Each row was made from one walk, in order. Every step used is in the known rows, and no mark comes twice. Write each row's walk.
Known rows:
selil/famifit: [-19.8   0.9  -4.3   3.9   6.5   9.8  18.7 -31.5  -6.8  18.1   4.3  -7.4
  23.3   3.1  -0.3   8.1 -23.5   5.6 -14.5   0.2 -50.6 -22.0  -2.1   6.1
   3.9  -5.9   9.3]
sedu/buvorup/famifit/selil: [-12.8   2.0  -2.8  11.1  -9.7   5.6  11.7 -27.1  -0.9  11.0   3.9  -6.0
  24.5   4.6  -6.1  -0.9 -25.4   0.5  17.8  -6.7 -31.8 -30.4 -17.9  11.1
  11.1  22.7   4.3]
benak/mufur: [-30.4  -6.7   5.0  -0.8  -6.8  10.4  17.3 -30.8  -0.7   7.8   4.8   7.3
   8.5  -3.9   4.9  13.1 -10.7   1.9 -26.6   7.2  -8.4   6.0 -14.9  16.6
   5.4  -0.2   6.9]
selil/sedu/buvorup/famifit/mufur/tovun/butasi: [-23.4  -2.1  -2.6   4.7 -23.4   5.0  -5.3 -11.9  -1.8   3.6   3.2   2.7
  19.6   3.8   9.1   2.4 -18.5   0.1 -18.1 -18.8 -45.0 -15.1 -16.5   7.3
  -5.3  20.5   5.1]
famifit/vesi: [-23.7  -1.7  -5.1   7.9  -6.7   6.8  17.0 -11.9   3.3   3.4  15.0 -12.5
  11.2  -2.9  -6.2   7.6 -21.9   2.5 -28.2 -17.5 -34.4  65.5   0.6   7.8
  10.1  -4.0 -23.0]
milez/benak/mufur/tovun/butasi/sedu/buvorup: [-25.7   3.0  -1.4   2.8 -10.6  18.0   0.5 -21.0  -0.9   0.5   5.3  10.4
   3.9   0.2  -6.9  10.6  -6.0  -7.3  -9.8  -1.6 -33.8  -5.1 -26.2   5.6
   7.4   4.0   9.7]
sedu/butasi/tovun/mufur/famifit: [-27.3  -1.9 -10.4   8.1 -10.7   9.1  22.3 -32.3  -8.9  14.4   6.3   1.6
  18.9  -0.3  -4.7  -7.1 -21.2 -33.0  -7.3 -21.7  -8.1  14.7  16.2  25.7
  -4.7 -11.7 -19.6]
buvorup/sedu/butasi/tovun/mufur: [-28.8  -1.0  -0.7  10.5  -6.3  -3.1  25.3 -24.1  -1.2   2.3   5.9   1.2
  21.5  -4.8  10.3  -8.2 -15.1 -16.2 -26.7 -23.3 -43.9 -19.9   9.9  30.9
  -4.3  -8.7 -29.6]
tovun/mufur/famifit: [-22.8  -6.5   2.5   9.6 -20.4  -1.8  27.2 -18.6  -5.1  -5.4  -5.9  -0.7
  21.5  -1.7 -12.4  14.1 -19.8  -0.5 -10.9 -21.6  -4.6  19.1 -25.3  13.5
  11.7  -5.5   2.8]
benak/butasi/tovun/mufur: [-27.2  -4.8  -3.2   1.7 -19.5   6.9  18.2 -35.7  -1.4   8.9   7.3   3.0
  40.7  -3.5  -8.4  -2.3 -25.0 -28.2  -6.0 -20.5 -14.5  -0.8  24.1  14.2
   4.7 -15.5 -26.7]
sedu/buvorup/famifit/mufur/tovun/butasi: [-20.2  -8.7  -7.5  13.3  -8.7   2.9   1.0 -12.7  -7.2  19.4   1.2   1.1
  21.0   2.9  -5.3   2.5 -19.3  -7.0   6.1 -11.9 -13.5 -17.3 -14.6   6.1
  10.7  20.8  -9.5]
selil/famifit/mufur/tovun/butasi/sedu: [-22.7 -11.8 -12.2   7.2  10.9   9.5   3.6 -25.1  -5.1  13.7   3.5   2.9
  19.2   1.8  -3.0   5.7 -12.8  -4.7 -10.6   1.4 -32.4 -17.3  -5.2  -2.3
   8.7  -8.8  -3.2]
benak/butasi/sedu/selil/famifit: [-16.6  -8.9   0.2  18.7 -11.1  11.8  15.1 -24.4   9.8   3.4   5.3  -7.9
  44.6  -0.4  -2.9  -6.5 -17.2 -20.7   7.7  -9.9 -51.7 -29.6  38.6  16.8
   0.0  -7.1 -19.4]
milez/benak: [-17.6   7.3   4.8   3.0 -14.0  17.8  12.2 -21.4  -0.3  -2.4   3.0  -6.3
  10.1   1.4 -11.9   7.4 -23.9   5.1  -9.8 -18.5 -58.0 -15.2 -24.8  20.1
  11.7  -0.9  -0.2]
mufur/tovun/butasi/sedu/selil/famifit: [-26.3 -11.5 -25.3   4.9  -2.4   6.6   4.4 -14.0  -0.4   4.0   4.4  -5.3
  14.3  -2.1   9.1   2.7 -12.4 -17.4   2.1 -12.5 -43.7   4.2   4.1   1.5
   1.1 -17.9 -17.4]
sedu/selil/famifit/mufur/tovun/butasi: [-18.3  -5.3  -9.9  30.3  -1.1   9.3   8.1 -14.2   3.1   9.8   3.8 -12.3
  13.6   0.9   3.9   8.2 -15.5  -1.8  16.6  -8.4 -23.1 -15.4  -8.2  16.6
   6.5  -9.0 -34.1]
selil/sedu/butasi/tovun/mufur: [-28.4   1.5  -3.5   1.0 -24.7   9.9   8.9 -27.4   0.3  -2.3   6.6   3.5
  16.5   0.7  10.1  -6.9 -21.2 -12.4 -28.2 -24.9 -45.2   0.0   6.2  26.7
 -15.8  -2.5  -5.7]
benak/butasi/tovun/mufur/famifit: [-25.2  -2.4  -2.4   1.7 -20.0   6.0  21.4 -34.2  -4.7  11.9   7.2   1.9
  44.2  -1.9 -10.0   0.5 -25.1 -34.7  -6.0 -20.6  -9.7   6.6  20.6   8.3
   5.8 -13.9 -20.6]
famifit/selil/sedu: [-17.8   7.7   1.7  -1.7 -18.6  13.5  12.0 -38.0  12.8 -20.5   6.7  -7.0
  18.5   1.2   2.3   0.4 -24.0  10.4  -3.9 -14.2 -61.7 -17.5 -16.6  16.9
   3.2   2.2  10.3]
selil/famifit/mufur/tovun/butasi/benak: [-26.9  -6.3 -10.1   9.4   8.9  15.4   7.8 -22.4  -8.8  17.0   0.6   1.1
  17.2   3.6  -6.7   9.7 -13.5  -4.5 -16.4  -0.3 -24.1 -10.2  -6.5  -2.8
  14.4  -9.0  -5.2]
selil/sedu/butasi/benak/milez: [-33.5   3.9   4.9   8.4 -26.2  21.7  12.1 -16.8   2.8  -3.6   0.2  -3.4
  14.0   3.8   6.2 -11.4 -16.2  -0.9 -43.6 -16.5 -57.3 -10.6  12.0  28.3
 -11.7   2.1  -0.6]
sedu/butasi: [-29.5  -2.0  -3.8  11.2  -8.5  14.4  18.0 -24.3  -4.6  13.7   2.0  -6.3
  18.1  -0.4  -2.7  -1.9 -19.3 -21.2 -12.7 -22.2 -38.6  -5.1  30.7  31.9
  -8.1   0.1  -9.7]
tovun/butasi/sedu/buvorup/famifit: [-16.2 -17.9  -2.9   7.1  -6.1   5.3  -0.2  -7.5   3.9  -3.0   0.5  -4.7
  27.4  -0.5   1.9 -14.2 -14.5  12.9  -4.6 -19.9 -51.6  -7.2  29.7  21.7
 -12.5   5.1 -12.8]
milez/benak/butasi/tovun/mufur/famifit/vesi: [-19.3  11.9   3.7   6.2 -20.0  17.1  14.8 -26.3  -5.5   4.6   9.9  -1.0
  28.1   2.7 -22.9   7.5 -21.9 -25.9  -6.1 -22.2 -31.8  17.6  -3.9   7.4
  11.7  -7.5 -10.6]
milez/benak/butasi/tovun: [-19.7   9.7   3.1   0.4 -17.4  20.2  11.5 -30.8  -2.4   6.7   9.0  -1.5
  27.2   1.7 -15.0   1.8 -25.5 -20.7  -4.4 -19.4 -48.6 -15.9   1.0  14.7
   9.3  -7.6 -12.6]
mufur/famifit/selil/sedu/butasi/benak: [-16.5  13.3   2.8   6.1 -18.3  16.8  26.2 -27.5  -2.1  -2.8   2.8 -10.3
  25.5   6.9  -6.2   3.9 -20.9 -15.7  -9.2 -16.1 -38.4  11.9 -11.4   4.8
   7.7   4.0  17.4]
famifit/mufur/tovun/butasi: [-32.5 -18.2 -12.2   5.5  -6.5   6.7  -1.3 -12.6  -1.6   4.3   1.1   4.3
   9.9  -4.4  -4.1   8.5 -13.2 -10.4 -14.1 -18.7  -7.1   8.7 -14.7   5.9
  15.6  -6.6 -27.3]
tovun/butasi/benak/mufur/famifit: [-30.0  -6.0   5.6   6.4  -9.5  20.7  14.2  -7.2  -5.2   1.6  -4.4  -2.9
  18.1   1.0  -3.6   2.5  -8.5   8.8 -31.4 -15.3 -19.2  29.5  22.7  17.5
  -1.6  -4.6  -7.9]

Write each row's walk:
[-19.7  12.6   5.0   7.1 -20.6  17.4  25.7 -27.5  -1.0  -2.9   2.4 -10.6
  23.2   7.0  -6.7  -2.6 -19.5 -10.1 -14.6  -8.3 -36.2   4.5 -14.1   6.5
   6.2   1.7  15.7] | mufur/famifit/selil/sedu/butasi/benak/milez
[-14.4 -17.3  -6.1   9.9  -7.3   2.2   7.2 -16.4  16.9  -7.0   5.9  -0.6
  22.1  -3.7   3.7 -16.6 -18.1   9.2  -7.3  -7.0 -50.9 -18.1  -6.6  10.4
   6.2   8.8 -10.2] | butasi/sedu/buvorup
[-24.4  -1.0  -2.2   6.9 -23.8  10.7  -2.5  -9.2  -1.3   1.9   1.0   2.4
  18.2   5.2   6.3   0.2 -17.3   1.7 -22.2 -17.8 -42.5 -11.6 -15.7   7.1
  -0.5  18.7   2.3] | selil/sedu/buvorup/famifit/mufur/tovun/butasi/benak
[-17.6  -3.0 -12.1  -3.2 -12.4   1.0  24.4 -39.4  -1.1  -0.9   9.9   2.1
  18.6  -2.2  -3.9  -4.9 -28.1 -11.4   0.3 -13.5   0.7  21.6 -29.5   9.6
  13.8 -20.8 -20.6] | butasi/tovun/mufur/famifit/selil
[-17.2  13.8   5.0   4.0 -20.6  19.0  15.5 -35.4  -3.0  -0.6   6.8  -0.1
  30.4   3.4 -22.8   5.2 -22.9 -23.6   7.2 -19.9 -35.3 -10.1  -8.4  10.7
  12.4  -7.0  -3.6] | milez/benak/butasi/tovun/mufur/famifit/selil
[-23.0   6.7   9.9   1.1 -11.4  20.4  11.4 -27.2  -2.0   0.7   4.3   4.8
   4.2   0.7  -9.8  14.1 -13.2   2.7 -16.6  -2.2 -34.6  -8.7 -30.1  18.2
  10.1   1.7  11.0] | milez/benak/mufur
[-20.0  -1.5   2.7   9.9 -19.6   0.9  27.5 -26.9  -0.9 -13.1  -4.6  -1.5
  21.9  -0.7 -16.1  13.0 -19.0  -0.2   1.4 -19.3  -6.0  13.1 -27.1  12.6
  14.6  -5.1   7.6] | tovun/mufur/famifit/selil
[-16.8   2.7   0.5  16.2 -11.6  21.2   5.0 -22.9   3.4   0.8   5.1  -1.0
  26.3   3.2 -16.5   4.5 -14.0 -23.4   9.3 -11.4 -52.6 -32.3  -2.9   9.9
  13.0  -4.7  -9.9] | milez/benak/butasi/sedu/selil/famifit/mufur/tovun
[-30.0 -14.5 -24.0  -4.2  -6.4   5.3   4.2 -13.5  -0.6   0.3   3.8  -1.9
  13.8  -4.3   7.5   1.4 -13.4 -17.3  -9.1 -17.4 -44.1  12.8   4.5   1.4
   2.7 -16.6 -14.2] | mufur/tovun/butasi/sedu
[-24.8   6.3   3.3  -1.8 -10.8  13.8  20.6 -41.3  -4.9   8.7  10.2   8.2
  14.8   2.1   2.8   9.7 -10.1 -20.1 -16.3   7.6  -1.4  18.1 -17.4   6.5
   0.8   1.7  20.1] | benak/mufur/famifit/selil/sedu/butasi/tovun
[-20.3 -17.5  -2.6   7.8  -7.4   5.1  -2.4  -6.9   8.8  -6.9   1.4  -3.4
  25.9  -3.5   2.7 -13.9 -13.2  17.2 -11.8 -22.2 -51.8  -0.2  29.5  19.0
 -13.0   4.7 -16.3] | tovun/butasi/sedu/buvorup
[-31.2  -4.2   4.7   6.9  -8.8  25.8  26.4 -19.1   1.9   0.8  -2.2   2.0
   7.0   0.1  -3.3   3.4 -11.0   5.6 -35.8   3.3 -11.7  14.2 -11.3  16.6
  20.2  -6.4  -5.2] | butasi/benak/mufur
[-30.0   3.9   2.8   7.0 -24.1  21.4  12.7 -16.8   1.7  -3.4   0.6  -3.2
  16.4   3.6   6.8  -4.8 -17.6  -6.3 -37.8 -24.1 -59.8  -3.9  14.1  26.5
  -9.8   4.4   1.4] | selil/sedu/butasi/benak
[-33.3 -17.4 -11.4   8.0  -6.6  12.3   1.6  -9.8  -1.1   2.4  -1.1   4.0
   8.4  -3.1  -6.4   5.8 -12.0  -9.2 -18.3 -18.0  -5.0  12.2 -14.1   5.4
  20.5  -8.1 -29.4] | famifit/mufur/tovun/butasi/benak
[-21.7 -10.2   1.6  10.9 -16.2   8.4   9.4 -22.7   9.5   4.0   5.1  -0.3
  46.9  -2.4  -6.3  -8.5 -17.8 -19.7  -4.9 -14.5 -46.7 -23.5  35.4   8.5
   1.3   6.9 -11.2] | benak/butasi/sedu/buvorup
[-21.3   9.7   9.5   5.8 -19.5  21.0  11.5 -24.7  -1.9   2.8   3.2  -4.5
  28.8   2.1 -18.6   8.9 -22.0 -14.7  -6.3 -22.2 -57.5 -22.1   5.3  17.0
   8.4   0.5  -1.1] | milez/benak/butasi
[-20.8 -13.7  -4.4  11.5 -13.6   8.2   6.5 -22.5   3.6   9.5   4.2   3.7
  44.2  -0.1  -8.6  -5.7 -15.6 -33.4   4.5 -10.1 -34.0 -28.0  24.7   4.1
   9.0   5.8 -11.6] | benak/butasi/sedu/buvorup/famifit/mufur/tovun
[-24.6   4.7   0.4  10.8  -6.8  -2.0  28.8 -28.9  -1.6  -0.3   6.9  -0.6
  24.6  -2.5   6.3  -6.8 -15.0 -21.0 -17.4 -21.8 -40.1 -16.5   3.8  24.6
  -1.3  -6.9 -20.8] | buvorup/sedu/butasi/tovun/mufur/famifit/selil
[-18.8  10.3   5.0   4.1 -21.3  17.2  15.2 -29.5  -6.0   4.6   6.1   0.7
  29.6   2.6 -20.3   6.0 -23.2 -24.9  -2.1 -21.7 -34.1  -5.9  -6.7  11.2
  10.7  -7.5  -6.5] | milez/benak/butasi/tovun/mufur/famifit
[-39.6  -7.1 -19.2   0.1 -12.0  14.6   9.7 -10.2  -5.2   4.7  -1.0  -4.6
   8.2  -1.7   1.7   0.5 -13.3 -11.5 -22.9 -12.6 -29.5  15.5  -0.3   2.5
   8.8 -18.9 -19.6] | mufur/tovun/butasi/benak/milez
[-25.6   1.2  -0.9  -1.1  -9.0  19.5   3.9 -22.7  -1.8  -2.2   4.8   8.2
   3.1   0.0  -6.2  11.4  -6.7  -8.4 -12.2  -2.3 -37.6  -2.5 -23.9  10.1
   7.7  -4.8   8.9] | milez/benak/mufur/tovun/butasi/sedu
[-36.8  -5.9 -10.0  -5.5  -6.3   9.1  14.9 -30.7  -5.2  12.9   6.3  10.7
   2.5  -4.5   8.1  19.9  -8.0 -18.6 -21.7   9.8  -2.6  13.6 -26.7   1.1
  11.8  -7.0   8.0] | benak/mufur/tovun
[-14.1  -4.7  -3.2  31.9  -1.6   9.6  13.7 -18.1   6.5   8.6   4.3 -13.8
  14.7   1.2   2.5   6.1 -19.1   5.4  14.5  -5.4 -25.0 -23.9 -14.4  22.1
   9.6  -5.5 -32.3] | sedu/selil/famifit/mufur
[-28.7   6.0   0.2  -1.3 -11.0  20.1   5.2 -23.8  -6.3   2.9   3.9   6.9
   2.1   0.4  -7.6  17.8  -8.8  -8.7 -14.2  -4.9 -31.9   1.5 -25.7   9.9
   8.0  -3.3   9.3] | milez/benak/mufur/tovun/butasi
[-20.3   0.9   4.5   8.8 -24.4   1.4  23.7 -26.5   0.4 -16.8  -4.1  -0.2
  22.3   0.4 -12.1  12.7 -18.8   2.5  -4.6 -20.8 -14.5  11.7 -29.2  12.5
   9.7  -2.4  12.9] | tovun/mufur/famifit/selil/sedu
[ -8.7 -18.8  -7.2  19.6  -7.6   5.5  15.2 -14.4  21.7 -15.0   5.8 -11.9
  16.2  -3.9   9.8 -15.6 -17.8   6.5   9.3  -8.9 -53.5 -17.1  -5.4  28.5
   5.7 -11.0 -31.6] | butasi/sedu/selil
[-12.4 -19.7 -11.7  11.2  -2.2   7.0   9.0 -15.1  -6.7   9.2   0.1  -5.5
  15.7   4.5  -2.1  -0.7 -17.4 -16.8  18.6  -8.4 -21.2 -22.0 -12.4  23.7
  13.9  -7.2 -21.5] | buvorup/famifit/mufur/tovun/butasi/sedu/selil
[-19.0   2.4   2.2   3.3 -24.7   4.7   3.9 -17.0   0.6   3.0   4.3  -2.1
  21.8   4.4  10.1   0.1 -24.4   7.3 -19.5 -15.9 -56.9 -22.3 -19.4  12.9
  -5.5  22.1  11.9] | selil/sedu/buvorup/famifit
[-19.5  -7.5  -8.2  13.0  -8.7   2.3   5.3 -16.6  -6.2  20.2   2.6   0.9
  18.9   2.8  -5.4   3.7 -21.7 -10.1   7.1  -7.2 -12.5 -22.4 -27.0   4.2
  16.9  20.8  -7.5] | sedu/buvorup/famifit/mufur/tovun
[-29.6 -20.9 -13.2   9.9  -6.0   4.6  -6.2 -10.2   3.6   1.7   2.3   7.4
  12.5  -4.7  -3.1   1.6 -10.7  -8.6 -10.2 -15.4  -9.4   3.3 -15.6   1.8
  14.9   0.4 -26.9] | famifit/mufur/tovun/butasi/sedu/buvorup
[-28.4  -8.1   1.3   7.4 -10.0  19.7  11.6  -4.4  -0.6  -3.8  -5.1  -9.4
  19.3  -0.2  -3.9  -4.8 -15.5  15.8 -27.7 -26.8 -40.0  17.9  30.2  24.3
  -1.9  -8.2 -21.7] | tovun/butasi/benak
[-13.3  12.0   2.7   3.8 -19.5   7.1  19.9 -27.7   0.4  -1.9   5.8  -9.0
  27.4   4.7  -3.2   7.7 -23.7  -6.3  -4.3 -14.1 -37.7   6.5 -28.1  -4.5
   8.1  12.8  21.3] | mufur/famifit/selil/sedu/buvorup
